Each row was made from one path, in order. Every step used is in the known rows, and no mark comes twice. Write each row's path.
Known rows:
kepu gokav givas podu meza sosal rabo: [-28.4 -10.6  -4.0   8.1   5.9  -4.9 -14.4  -6.4 -29.4  -3.2  -0.1   1.6
  -1.2  50.8 -47.6   6.3   6.9  15.4   4.5  12.9  45.9 -12.6  -6.9   9.0
 -35.1 -21.0   4.7   3.7  -6.3]
sosal rabo podu: [ -1.8   4.0  -8.4   8.1  -2.3 -14.1 -16.6   8.2   0.8 -23.1 -16.9   7.5
   4.7  39.4 -16.5  -4.6   4.1  12.2   1.5  16.1   5.2   0.6  15.6   5.0
 -33.8 -17.4  -2.1  -6.7   0.7]
sosal podu gokav givas: [-20.3  -2.0 -18.6   6.5  -3.1 -10.2 -14.7   4.3 -24.4 -17.5  -6.5   7.7
   3.8  36.0 -15.0  -5.4  18.5  16.5   6.7  15.0  20.0  -4.8  -1.2   7.3
 -34.6 -18.1   1.6   5.7  -5.4]
podu meza: [ -5.5   0.0 -11.2  10.5   1.1 -11.1 -14.9  -3.6 -11.2   0.4  -7.7  13.1
   1.7  18.8 -27.0   3.8   6.4  12.5   6.0  19.9  14.2   0.7  -7.0   7.9
 -28.9 -22.2  -8.3   1.3  -8.0]
meza sosal rabo: [ -8.0  -4.4  -7.2   6.8   2.8  -6.7 -15.3   1.2  -7.8 -17.1  -7.7   5.7
   8.0  37.5 -19.4  -6.1  10.6   6.8   0.5   7.8  13.0  -8.9   3.1  10.8
 -16.5 -18.2   2.2  -3.2  -5.3]
rabo podu gokav givas meza kepu: [-18.1  -3.8 -14.5  -1.3   2.0 -11.2 -24.2  -1.0 -17.1 -17.2 -21.3  -4.2
 -10.4  27.4  -6.0 -13.0  11.2   8.7   6.3   1.9  43.0  -4.2   6.0  15.8
 -39.1 -17.6   0.8   2.3 -12.8]
rabo podu kepu gokav givas: [-13.3  -4.6 -13.2   3.7  -2.0  -8.5 -19.5   1.7  -3.9   3.0   3.3   8.0
  -5.2  47.5 -28.6  -5.8  12.6  16.5  -2.2   8.1  27.0   0.5  -0.3   9.8
 -53.2 -19.4 -13.3   9.3  -1.8]
rabo podu: [ -0.7   1.6  -8.8   8.0  -5.8 -11.2 -19.0   3.7   5.0 -22.0  -6.6  10.7
   4.3  19.9 -14.2  -5.9   2.9   9.4   2.5  14.9   3.0   3.1   4.3   9.4
 -34.0 -17.9 -13.5  -1.1   3.2]
rabo podu meza kepu: [  2.4   5.7 -13.0  14.6   4.3  -7.4 -16.7  -3.4  -6.6  -1.3 -23.7   4.4
  -4.6  28.7 -34.2   3.5   1.3  11.1  10.3  10.4  22.7  -7.1 -10.0  10.4
 -35.9 -19.3 -13.9   0.9 -11.7]
gokav givas kepu podu meza: [-27.4 -15.1   0.4  26.6   2.8 -11.0 -15.3  -6.4 -20.3   9.3   5.2   1.7
  -3.2  15.6 -14.5   5.3   3.2  11.9   4.9  20.3  33.0  -9.9  -5.9  15.1
 -40.9 -23.2   1.3  -6.1  -4.1]
sosal rabo podu meza kepu: [  0.9   7.8 -13.1  15.3   7.3 -10.0 -15.7   0.0 -11.4  -4.5 -34.6   1.6
  -4.8  49.2 -36.6   4.1   2.4  15.0   9.9  11.7  24.0  -9.3   2.0   5.8
 -36.6 -18.0  -2.9  -4.3 -11.6]
givas meza sosal: [-12.0 -11.6  -6.5  -4.6   4.3 -10.6 -23.0  -3.6  -8.0 -13.7   2.3   6.4
   5.9  15.7 -19.7 -14.0   4.3  -0.8  -2.1   5.1  25.3  -4.0   1.5  16.6
 -14.6 -21.4  -4.7   1.3  -6.8]
sosal podu meza gokav: [ -5.3   3.8 -14.8   9.1   5.9  -3.0 -20.6  -0.9 -16.4 -10.2 -11.5   5.5
   9.6  33.1 -45.6   5.9   1.9  11.0   4.5  25.6  27.2   2.0 -13.7   5.5
 -46.3 -17.2  -3.9   4.8   0.5]
sosal podu meza gokav gaku: [ -7.9   5.9 -10.4   5.2   5.3   7.0 -22.2  -2.0 -15.1 -11.7 -12.2  17.6
   8.4  45.6 -41.1   2.7  -2.5   4.7   7.3  23.4  29.8   4.8 -17.8  13.3
 -54.3 -18.7  -1.2   5.4   6.7]
givas podu: [-12.9  -4.6   1.2   4.6  -7.8  -7.9 -19.8   0.7 -20.7 -26.8  -0.2  10.2
   5.7  10.1 -12.5  -1.0   2.8  10.9   2.0  15.2   8.9  -1.0  -1.5  10.7
 -27.3 -17.8  -2.9  -2.5  10.2]
meza givas gokav: [-11.8   3.0 -13.2   3.5 -10.7 -12.4 -27.3  -3.8  -8.4 -22.9 -15.0   2.1
   4.3   9.4  -4.1  -4.1  14.9   7.8   1.9   3.9  34.7   3.4  -5.3  20.5
 -49.7 -14.2  -7.5   3.0 -14.1]
podu gokav givas: [-19.5  -5.0 -14.1   4.3  -6.0  -8.8 -17.2  -0.7 -17.6 -16.1  -5.1   7.1
  -3.5  18.6   3.3  -5.9  21.1  13.0   5.2  14.2  20.1   2.3  -0.2  11.9
 -33.6 -18.1   1.9   4.5  -8.4]
podu meza givas: [ -5.2  10.0 -10.1   5.6  -0.6  -7.0 -21.6  -8.1  -8.8   3.3 -18.6   6.7
   1.0  17.0 -29.2   0.0   7.3   8.0   9.5  12.7  33.3   1.0 -12.5  11.4
 -32.4 -18.9 -10.6   1.8 -11.1]
kepu podu gokav gaku: [ -9.3  -0.7 -11.4   8.9  -5.1   0.2 -16.6  -1.0 -25.6 -30.5   0.4  20.3
  -1.2  22.2  15.6 -10.9  11.3   1.7   5.9  20.7  13.2  -5.8  -5.0  10.5
 -30.2 -19.4   0.2   3.9 -10.6]
rabo podu kepu gokav: [  1.8   0.6 -13.9   4.6  -1.7 -11.1 -19.2   3.7   0.9  -6.5   4.2  14.5
  -2.3  43.7 -29.1  -6.4  13.5  11.8  -1.6  13.0  17.6  -1.1  -0.7   0.7
 -44.9 -19.2 -18.3   7.3  -5.0]
kepu gokav: [ -6.5  -2.5 -14.0  11.8  -4.9  -3.4 -18.0  -0.5  -5.8 -18.3  -1.2  14.4
   7.6  20.8 -22.7  -6.7  12.4   7.1   1.7  14.4  14.6   2.5  -2.6   2.8
 -46.9 -19.1 -12.2   4.2  -5.9]
meza kepu podu: [ -7.6  -1.8  -9.3  18.2  -1.8   1.9 -17.9  -5.5 -23.8 -16.6 -16.5   1.4
   1.7  12.9  -7.6  -5.9   4.2   5.1   3.9   5.4  14.5 -14.5  -7.8  13.7
 -31.9 -15.3  -4.4   1.9 -10.7]
sosal podu kepu: [ -5.5   0.8 -13.2   2.2   1.3 -11.7 -17.3   7.2 -17.1   0.1  -0.4  14.1
   6.1  46.3 -31.6  -6.0  13.2  15.7  -1.6  10.7   8.2  -8.5  -4.9   5.1
 -26.1 -21.3  -7.3   4.8  -0.3]
givas kepu gokav gaku: [-16.5  -8.1  -0.8  19.7  -5.3   1.9 -20.2  -1.9   1.8 -20.3   8.0  22.3
   3.7  29.5 -14.4  -8.5   7.5  -0.5   5.3  16.7  26.3   0.6  -4.2  10.3
 -62.9 -22.1  -6.4  -7.8   2.8]
podu gokav kepu: [ -2.1  -1.4  -9.3  22.6  -5.8  -1.4 -18.2  -1.3  -8.2 -16.6  -6.0   5.8
   0.5   4.0   8.1  -2.4  19.9   2.5   5.9  10.1  16.0   0.6   2.5   5.6
 -35.3 -24.4  -4.8   4.8  -8.8]

Which path is each row?
[ -7.1  -3.1 -11.6  16.5   2.2  -8.5 -14.3  -4.1 -22.5  -1.3  -3.3  10.9
   1.5  13.9 -20.0   4.6   1.8   9.7   4.8  22.8  15.0  -6.8  -8.3   7.0
 -25.3 -22.9  -7.3   3.6 -12.2] | kepu podu meza
[-11.7 -10.9  -8.2  31.7  -8.8  -3.8 -22.5  -3.6 -18.5 -18.6  -0.2  -0.3
   3.8  -4.4  10.8   2.7   7.7   3.6  -2.6   5.3  21.6  -4.8   1.4  16.3
 -52.4 -23.3  -6.5   8.6 -12.0] | givas gokav kepu podu
[-15.5  -8.5  -0.3  20.0  -4.8  -1.9 -16.5  -0.9 -17.5 -29.8  10.0  17.6
  -3.3  20.1  16.7  -8.3  12.2  -0.3   7.4  24.3  23.4 -10.6  -3.3  10.7
 -37.4 -20.1   3.6  -7.5  -6.7] | givas kepu podu gokav gaku
[ -7.3  -2.0 -10.7   9.1   8.3  -9.3 -13.1  -2.9 -12.5   0.6  -9.4   6.8
   3.2  42.4 -35.1   2.0   8.8  10.7   5.2  14.4  21.3  -9.8  -3.5   8.2
 -14.1 -21.5   0.6  -0.9 -13.3] | podu meza sosal rabo
[-20.6  -4.4 -18.8   4.7   0.8  -6.2 -17.5   4.0 -21.0   7.4   1.9  11.5
   3.8  56.1 -42.4  -5.3  16.5  19.6  -1.8   6.7  27.3  -7.4  -6.8   5.7
 -51.3 -20.1  -7.8  11.2  -1.4] | sosal podu kepu gokav givas
[ -9.2   1.6 -16.0   2.2   0.8   1.3 -18.1   5.9 -16.7  -4.6   3.5  28.1
   5.2  64.6 -39.0 -10.5  11.4   9.2   1.3  11.8  20.3  -6.5 -10.7   4.9
 -51.0 -22.8 -11.2   9.9  -0.8] | sosal podu kepu gokav gaku
[-26.7 -13.3   5.7  15.5  -3.8   0.0 -27.6  -4.8  -1.2 -15.1  -1.8  -4.8
   2.1  13.5  -6.5  -1.3   5.8   6.7  -1.7  15.2  36.6   7.1  -2.2  20.9
 -64.1 -13.9   7.0  -8.6  13.5] | meza gokav givas kepu
[-29.0 -16.9   4.0  23.8  -3.8  -7.3 -18.0  -3.0 -14.2  -7.7   6.2   0.7
   0.9   9.9   0.2  -3.6   4.7   9.4   0.6  14.0  23.8  -9.1   2.4  18.6
 -43.2 -19.1   2.5  -8.8   3.4] | gokav givas kepu podu
[-11.9  -3.4  -1.2   6.9  -0.9 -11.8 -16.1  -3.2 -24.0  -8.2  -1.6  11.5
   0.5  14.9 -28.4   8.1   0.8  14.0   6.2  22.4  18.0  -2.7  -8.0   7.3
 -25.7 -22.3  -5.4  -0.1   2.7] | givas podu meza
[ -3.4  -1.6  -1.0  21.4  -4.3  10.6 -26.9  -5.7   0.3 -17.0 -12.0  -4.7
   6.0   1.7  -5.4   1.2   5.0  -2.5  -1.3   8.6  25.1   9.8  -2.9  14.5
 -57.8 -20.4  -2.3   3.3   9.8] | meza gokav kepu
[-14.8  -2.2 -12.1   1.8   3.1   1.9 -22.2  -4.8 -35.1 -27.1 -14.3  10.8
  -6.1  24.6   8.5 -17.1   7.1  -2.5   7.4   8.6  38.3 -12.6  -3.8  15.8
 -32.0 -19.9   6.3   3.6 -19.2] | givas meza kepu podu gokav gaku
[ -4.3  -4.2 -10.3   8.3   6.0  -7.6 -15.3  -7.7  -8.5   0.9   0.7   9.8
   2.0  22.7 -32.9   1.7   7.6   6.4   5.3  13.8  20.1  -7.0 -14.5  12.4
 -13.7 -22.4 -10.6   4.8 -11.3] | podu meza sosal
[-28.0  -9.4   2.9   2.6  -8.7  -5.8 -20.3  -1.5 -24.1 -17.6  -2.1   4.0
   1.6  13.5 -10.7   0.0   3.0  14.7   0.6  10.2  17.9   0.0  -0.8  19.1
 -36.3 -18.7   1.4   0.2  13.3] | gokav givas podu
[-14.4  -4.0 -12.7   5.5  -0.3 -12.2 -15.6   3.6  -8.4 -23.1  -7.7  -0.6
  -3.9  49.0  -8.2  -7.9  17.2  10.9   5.1  10.1  26.8 -10.0   8.8  11.5
 -22.4 -17.0   4.7   0.8 -10.5] | meza sosal rabo podu gokav givas
[ -5.8  -6.4 -12.8  -7.4  11.6 -16.3 -21.5   4.2  -6.0  -5.5   2.9   5.7
  -2.8  65.2 -41.0 -14.9   9.9   5.7  -6.5   4.6  40.3 -11.2  12.2   4.1
 -28.1 -21.8  -3.6   4.6 -13.1] | givas meza sosal rabo podu kepu gokav
[ -6.6  -3.0 -14.5  12.7  -4.2  -8.2 -15.2   0.3 -25.3 -27.7   0.0   8.9
   0.2   9.6   8.7  -6.2  17.2   6.1   4.7  21.2  11.3  -7.2  -0.7   4.0
 -21.3 -17.2  -0.8   4.5 -15.4] | kepu podu gokav
[-15.9  -3.2 -12.0   0.8   1.8   6.3 -26.1  -6.6 -15.7 -17.8 -15.9  16.1
   1.2  34.3 -23.0 -16.5   2.2  -2.9   4.8   0.7  41.3  -2.8  -5.0  15.1
 -58.9 -21.2  -5.2   2.7  -8.6] | givas meza kepu gokav gaku
[ -5.8  -0.1 -19.2   6.6   1.6  -8.1 -15.2   6.0 -16.9  -1.5   4.0  17.8
   6.5  52.6 -43.8  -6.9  16.6  14.7  -1.3  12.1  18.8  -8.2  -6.6  -3.1
 -42.7 -19.7 -11.6   9.3  -4.9] | sosal podu kepu gokav
[  3.0  -0.5  -9.0  21.7   1.2  -4.9 -16.0   2.5   1.6 -23.2  -9.0  -2.1
  -1.7  33.9  -4.7  -4.6  16.0   1.0   4.1   6.9  22.9 -10.6  11.1   4.8
 -23.3 -23.3  -1.6   1.5 -11.4] | meza sosal rabo podu gokav kepu
[  4.0   1.0  -9.2  22.7  -5.7  -5.1 -18.6   2.0   2.6 -22.4  -6.5   5.1
  -3.3   9.9   4.0  -2.5  14.6   3.0   6.0  11.8  15.3  -0.1   7.4   4.3
 -38.0 -23.6 -11.6   5.4  -5.1] | rabo podu gokav kepu
[-19.7  -2.5 -17.8  17.3   3.1   0.9 -17.3  -9.6 -21.5  10.2 -18.9   2.5
  -6.0  33.4 -42.5   3.3  11.6  13.5  10.4   5.8  43.2  -6.4 -16.5  12.1
 -57.7 -19.5  -6.4   8.3 -15.8] | podu meza kepu gokav givas
[-25.3  -4.4  -0.6  10.1   0.3  -2.1 -18.9  -8.5 -35.1   1.7 -18.6  -1.4
  -7.0  24.3 -31.2   8.7   0.9  17.3   8.5   6.3  37.3 -10.0 -15.7  19.2
 -38.6 -20.0   1.0   2.7  -0.1] | gokav givas podu meza kepu
[-13.3   0.6   2.7  13.8  -6.7  -7.9 -24.8  -4.8   3.9 -13.0  -8.4   2.9
   4.5   8.7 -10.5  -7.6  10.2   2.2   5.8   9.5  33.4  -2.0  -3.3  15.4
 -40.7 -15.9  -5.8 -12.9   0.8] | meza givas kepu
[ -3.8   8.6 -12.1  24.4  -2.0 -12.6 -24.2  -2.6  -2.9  -3.6 -29.7  -7.1
  -4.0  28.6 -22.0   9.0   6.2   9.5   5.6   4.1  50.5  -1.1   6.9  13.1
 -60.4 -22.7  -6.5   2.4 -15.7] | sosal rabo podu meza givas gokav kepu
[ -3.8   1.8 -14.4  24.8  -2.8  -1.6 -15.0   5.0 -14.2 -17.6  -7.5   7.0
   6.2  20.3 -10.5  -2.4  17.6   5.5   6.7  10.8  16.1  -6.3   0.9  -0.1
 -35.9 -24.8  -4.4   5.5  -5.5] | sosal podu gokav kepu
[ -0.6   3.2 -15.0   4.7   2.1 -12.6 -16.4   8.9  -2.7  -8.3  -6.5  10.9
  -1.7  62.5 -33.0  -6.6  14.2  15.0  -1.6  13.2  18.9  -4.1  11.0  -2.9
 -46.2 -18.0  -6.8   2.7  -6.2] | sosal rabo podu kepu gokav
[  0.2  -1.7 -13.4   5.0   6.1  -9.4 -16.3   5.2  -1.2  -7.1   2.7   8.5
  -1.7  67.6 -38.8  -8.1  16.0   8.8  -3.4   8.1  25.2 -11.8   3.1   1.9
 -29.6 -18.7  -9.4   4.7 -10.8] | meza sosal rabo podu kepu gokav
[-20.0  -0.6 -22.8  18.3   6.5   0.0 -14.4  -4.7 -27.4   7.9 -21.1   3.8
   1.5  50.4 -59.5   4.5   8.1  16.9  11.1   7.0  42.5 -12.0 -18.0   6.8
 -58.4 -19.7  -7.8   9.3 -13.0] | sosal podu meza kepu gokav givas
[-19.1  -3.0  -8.4   6.6   2.4   0.6 -24.5  -8.4 -14.4   0.8 -13.6  -1.2
  -0.3  21.2 -25.5   5.9   4.0  11.7   3.6  19.6  36.7  10.4 -12.1  18.7
 -54.7 -16.6   2.8   5.8   1.7] | podu meza gokav givas
[ -1.9   1.7 -11.9   1.7  -2.0  -2.9 -20.0   3.6   0.8  -8.8   4.9  25.7
  -3.9  55.1 -24.0 -11.2   6.9   6.5  -0.6  12.3  20.5   0.4  -5.1   7.8
 -53.4 -21.6 -17.1   7.2  -0.1] | rabo podu kepu gokav gaku
[-12.4   5.6   3.5  -6.1  -5.4  -7.9 -25.8  -1.8 -21.7  -5.6  -6.2   4.5
  -2.3  23.5 -17.6  -5.4  10.3  10.7  -0.9   5.0  32.9  -7.5  -8.7  14.6
 -25.5 -17.4  -5.6   1.7   4.2] | meza givas podu kepu
[-20.6  -4.5 -14.1  15.7  -3.2   4.8 -21.0  -7.7 -16.6  -7.9 -18.1   0.5
   0.3  28.6 -24.9  -5.8  13.0  10.4   5.3  -0.9  33.9  -4.8  -9.5  14.9
 -61.1 -16.3  -6.7   7.0  -8.0] | meza kepu gokav givas
[-12.0   3.6 -10.2  21.5   2.4  -8.5 -19.3  -4.6  -7.3   1.0  -4.4   7.6
   5.5  37.6 -58.5   0.6   9.5   9.0  11.1  18.7  52.0  -8.9 -14.1  -1.3
 -55.1 -19.6 -11.7  -5.4  -9.3] | sosal podu meza givas kepu gokav
[-20.7  -5.2  -5.3   3.7  -4.5   3.8 -27.1  -5.1  -9.3 -16.5 -10.0  -2.8
   3.9  16.4  -9.5  -2.9   6.1   7.2  -1.5  12.6  28.2  11.3  -3.9  21.5
 -57.0 -12.8   3.1   4.5  10.2] | meza gokav givas
[  0.4   5.9  -9.7   9.0   5.8  -7.2 -21.7   1.2  -2.7 -15.7 -23.0   0.4
   1.4  44.1 -33.4   6.3   0.1  11.1   4.7  27.3  28.7   6.9   4.3   5.6
 -49.1 -14.5   2.0  -2.3  -0.4] | sosal rabo podu meza gokav
[ -7.0  -3.4 -11.2   7.6   2.7  -6.7 -16.0   2.0  -9.7 -17.1   2.0  10.0
  13.3  34.0 -34.3  -7.0   7.9   6.9   1.9   8.1   9.6 -12.3  -8.7  10.2
 -15.9 -19.8  -8.7   3.1  -1.5] | meza sosal podu
[-25.6 -16.4 -11.1  -8.5   7.9  -8.2 -24.6  -4.9 -15.7  11.4  12.9   3.5
  -4.4  42.8 -33.3 -14.6  15.2   6.0  -6.0  -2.7  49.0  -8.1  -4.5  17.2
 -33.3 -23.0  -3.9  11.4 -11.0] | podu kepu gokav givas meza sosal
